Each row was made from one path, in order. Every step used is in the known rows, and no mark comes twice. Write each row's path.
(in the rows, 128 means zero)
Known rows
reneb/revu: [121 102 140 136 118 136 193 163 135  95 142  62 137 107 114  93 117 138
 143 129 143  98  88]
pegim/vozo: [ 85 111 104 135 113 130 162 200 132  98 119  99 129 106 137  94 146 129
 162 142 114 121 106]
karilev/vozo/reneb/revu: [107 122 145 121  92 120 167 147  89 101 131  55 101  95 124 110 144 130
 161 135 140 114  85]
karilev/revu/vema: [122  97 140 121 107 128 163 147 148  80 132  71 143 115  99  94 108 151
 141 149 125  92  71]
pegim/vozo/reneb/revu/vema: [ 94 109 136 129 102 126 166 161 111  91 112  72 117 103 122  93 138 139
 141 141 141  98  75]
karilev/revu/vema/pegim/vozo/reneb: [ 88 123 125 117 100 119 135 183 116  76 127  88 132 115 135 103 150 139
 145 165  94  94  78]
reneb/revu/vema/mogo/karilev/vozo: [128  88 110 127 134 109 139 128 114  87 129  84  90  88 102 112 110 150
 162 147  73  99  61]
mogo/karilev: [118  91 125 124 141 123 181 176 133  97 139  93 132  94 126 103 148 155
 173 133 112  98  98]
vema/pegim/vozo/reneb: [ 77 123 115 124 116 117 144 222 113  81 124 103 132 116 162 114 177 122
 161 160  96 109 113]
vema/revu: [119  94 149 144 126 129 185 186 146 106 144  67 153 120 124  92 124 120
 139 148 115  84  80]
vema/mogo/vozo/reneb: [110  98 116 137 125  95 130 197 117 115 114  91 111  97 140 108 158 133
 165 174  95 116 114]
reneb/revu/vema/mogo/vozo: [130  87 117 143 129 116 135 155 144  95 122  69 117  96 100  83 103 147
 138 168  85 101  71]
mogo/vema/pegim/vozo/reneb/revu: [ 98 111 106 146 126 117 149 212 115  91 131  67 145  88 134  81 144 139
 129 156  91  98  91]
karilev/revu/vema/pegim: [123 105 136 119 120 127 147 170 153  56 145  77 152 125 112 100 114 144
 136 163  89  84  74]
mogo/vozo/reneb/revu/vema: [117 102 154 127 108 120 154 152 113  99 120  46 121  89 109  77 136 152
 144 151 129 100  69]
reneb/revu/vema: [123  89 147 132 123 135 178 147 146  74 130  63 139 112 100  91 101 145
 132 139 135  90  69]
reneb/revu/vema/pegim/vozo/mogo: [111 110 100 136 120 127 134 165 139  55 120  86 114 113 123 109 127 132
 144 156  87 115  90]
vozo/vema/revu/reneb: [115  91 152 159  99 122 177 180 144  94 103  65 154 123 100  90 134 146
 123 128 119  86  72]
revu/vema: [113  81 137 124 129 128 161 168 155  68 120  88 142 119 112 100 117 139
 145 152 120  99  89]
pegim/vozo/vema/revu: [ 99 102 105 171 107 128 154 202 133 102 123  63 163 102 124  81 140 142
 134 139  81 105  75]
pegim/vema/mogo: [107  74  93 151 141 106 150 200 163  85 116 113 126 101 135 104 123 133
 144 165  78 108 123]

Which path is each row?
[ 84 117  99 132 125 131 144 222 137  73 130 107 140 116 153 101 153 124
 160 157  78 112 108]	vema/pegim/vozo
[114 102  99 150 126 126 117 216 141  68 129  64 163  93 125  87 153 163
 150 162  45 121  98]	mogo/vozo/vema/pegim
[129  91 136 116 123 122 171 139 136  90 139  75 133  95  99  94 124 172
 157 137 110  82  64]	mogo/karilev/revu/vema
[130  81 139 153 118 102 165 172 154 103  95  75 128 113  97  88 121 127
 122 148 122  96  95]	vozo/mogo/vema/revu/reneb
[141  99 116 114 132 111 138 145 141  62 140  88 123 104 111 121 135 162
 159 157  75  96  84]	vozo/mogo/karilev/revu/vema/pegim
[119  79 101 121 141 101 122 150 124  79 117 110  95  93 113 124 125 142
 175 158  56 109  80]	revu/vema/mogo/karilev/vozo
[116  79 152 153 122 116 179 189 150 111 108  72 152 114  99  67 117 130
 116 142 121  76  77]	mogo/vema/revu/reneb
[120 104 126 144 118 106 148 174 109 120 125  67 106  90 129  97 144 139
 151 161 110 106  95]	vema/mogo/vozo/reneb/revu
[114  82 123 132 129  95 116 180 127  93 102  91 112 101 124 105 142 139
 153 183  87 106  96]	revu/vema/mogo/vozo/reneb
[111  85 114 114 132  88 120 150  97  86 108 108  86  92 124 136 150 144
 174 163  74 106  86]	revu/vema/mogo/karilev/vozo/reneb
[128  77 130 159 143 122 172 197 153 105 141  56 173  99 111  68 108 129
 119 157  94  84  79]	mogo/vema/revu
[ 89 122 130 134  95 124 177 177 100 112 123  74 115  96 138  95 154 133
 153 131 150 107  94]	pegim/vozo/reneb/revu
[112  96 145 161  95 119 153 185 137 111  98  52 147 101 100  66 145 155
 133 137  96  97  67]	mogo/vozo/vema/revu/reneb
[ 81 107 119 120 122 117 130 207 124  62 112 104 131 119 148 109 160 128
 150 169  88  99  95]	revu/vema/pegim/vozo/reneb
[ 86 102  95 140 131 110 130 234 122  82 120  93 149  95 148  91 161 133
 141 171  75 108 111]	mogo/vema/pegim/vozo/reneb
[140  79 118 162 140 108 158 179 155 100 126  59 148  98 109  90 114 127
 127 161  95 106  99]	vozo/mogo/vema/revu
[100  97 113 142 116 108 144 166 115  93 108  93 104 107 125 110 128 134
 137 159 114  98  80]	pegim/vozo/reneb/revu/vema/mogo
[142  93 122 117 120 110 153 120 136  83 127  80 112  93  99 116 129 167
 161 142 110 103  83]	vozo/mogo/karilev/revu/vema
[106  97  86 121 143 113 120 182 136  59 114 117 109 100 136 120 157 146
 171 160  55 115 101]	revu/vema/pegim/vozo/mogo/karilev
[ 99  87  99 146 130  91 124 204 130 108 105  96 108  78 143  88 158 142
 155 176  73 115 123]	pegim/vema/mogo/vozo/reneb
[132  80  97 146 137 109 148 179 156  81 113  80 136  93 110 103 125 139
 142 156 108 128 125]	vozo/mogo/vema
[108  83 131 154 132 125 180 194 156 102 134  73 150 100 129  70 124 130
 131 152  94  85  89]	pegim/vema/revu
[108  92 100 135 124  93 147 152  93 109 121  87  77  62 131 107 149 152
 166 144  76 106  94]	pegim/vema/mogo/karilev/vozo/reneb/revu
[ 97  88 154 146 109 120 188 186 158 104 103  86 133 114 117  71 132 129
 126 138 118  77  86]	pegim/vema/revu/reneb
[108  94 108 152 121 100 143 182 122 118 116  71 104  71 131  79 143 147
 143 165  88 108 104]	pegim/vema/mogo/vozo/reneb/revu
[102  84  77 134 140  98 130 175 125  95 119 114  90  72 134 108 141 146
 176 155  42 117 108]	pegim/vema/mogo/karilev/vozo
[ 96 111  91 136 111 118 145 183 135  90 105 103 108 104 137 117 152 124
 169 147 115 141 125]	pegim/vozo/mogo
[ 90 104  87 158 106 128 144 201 133  81 108  83 151  95 125  95 148 154
 150 135  92 128 101]	pegim/vozo/vema
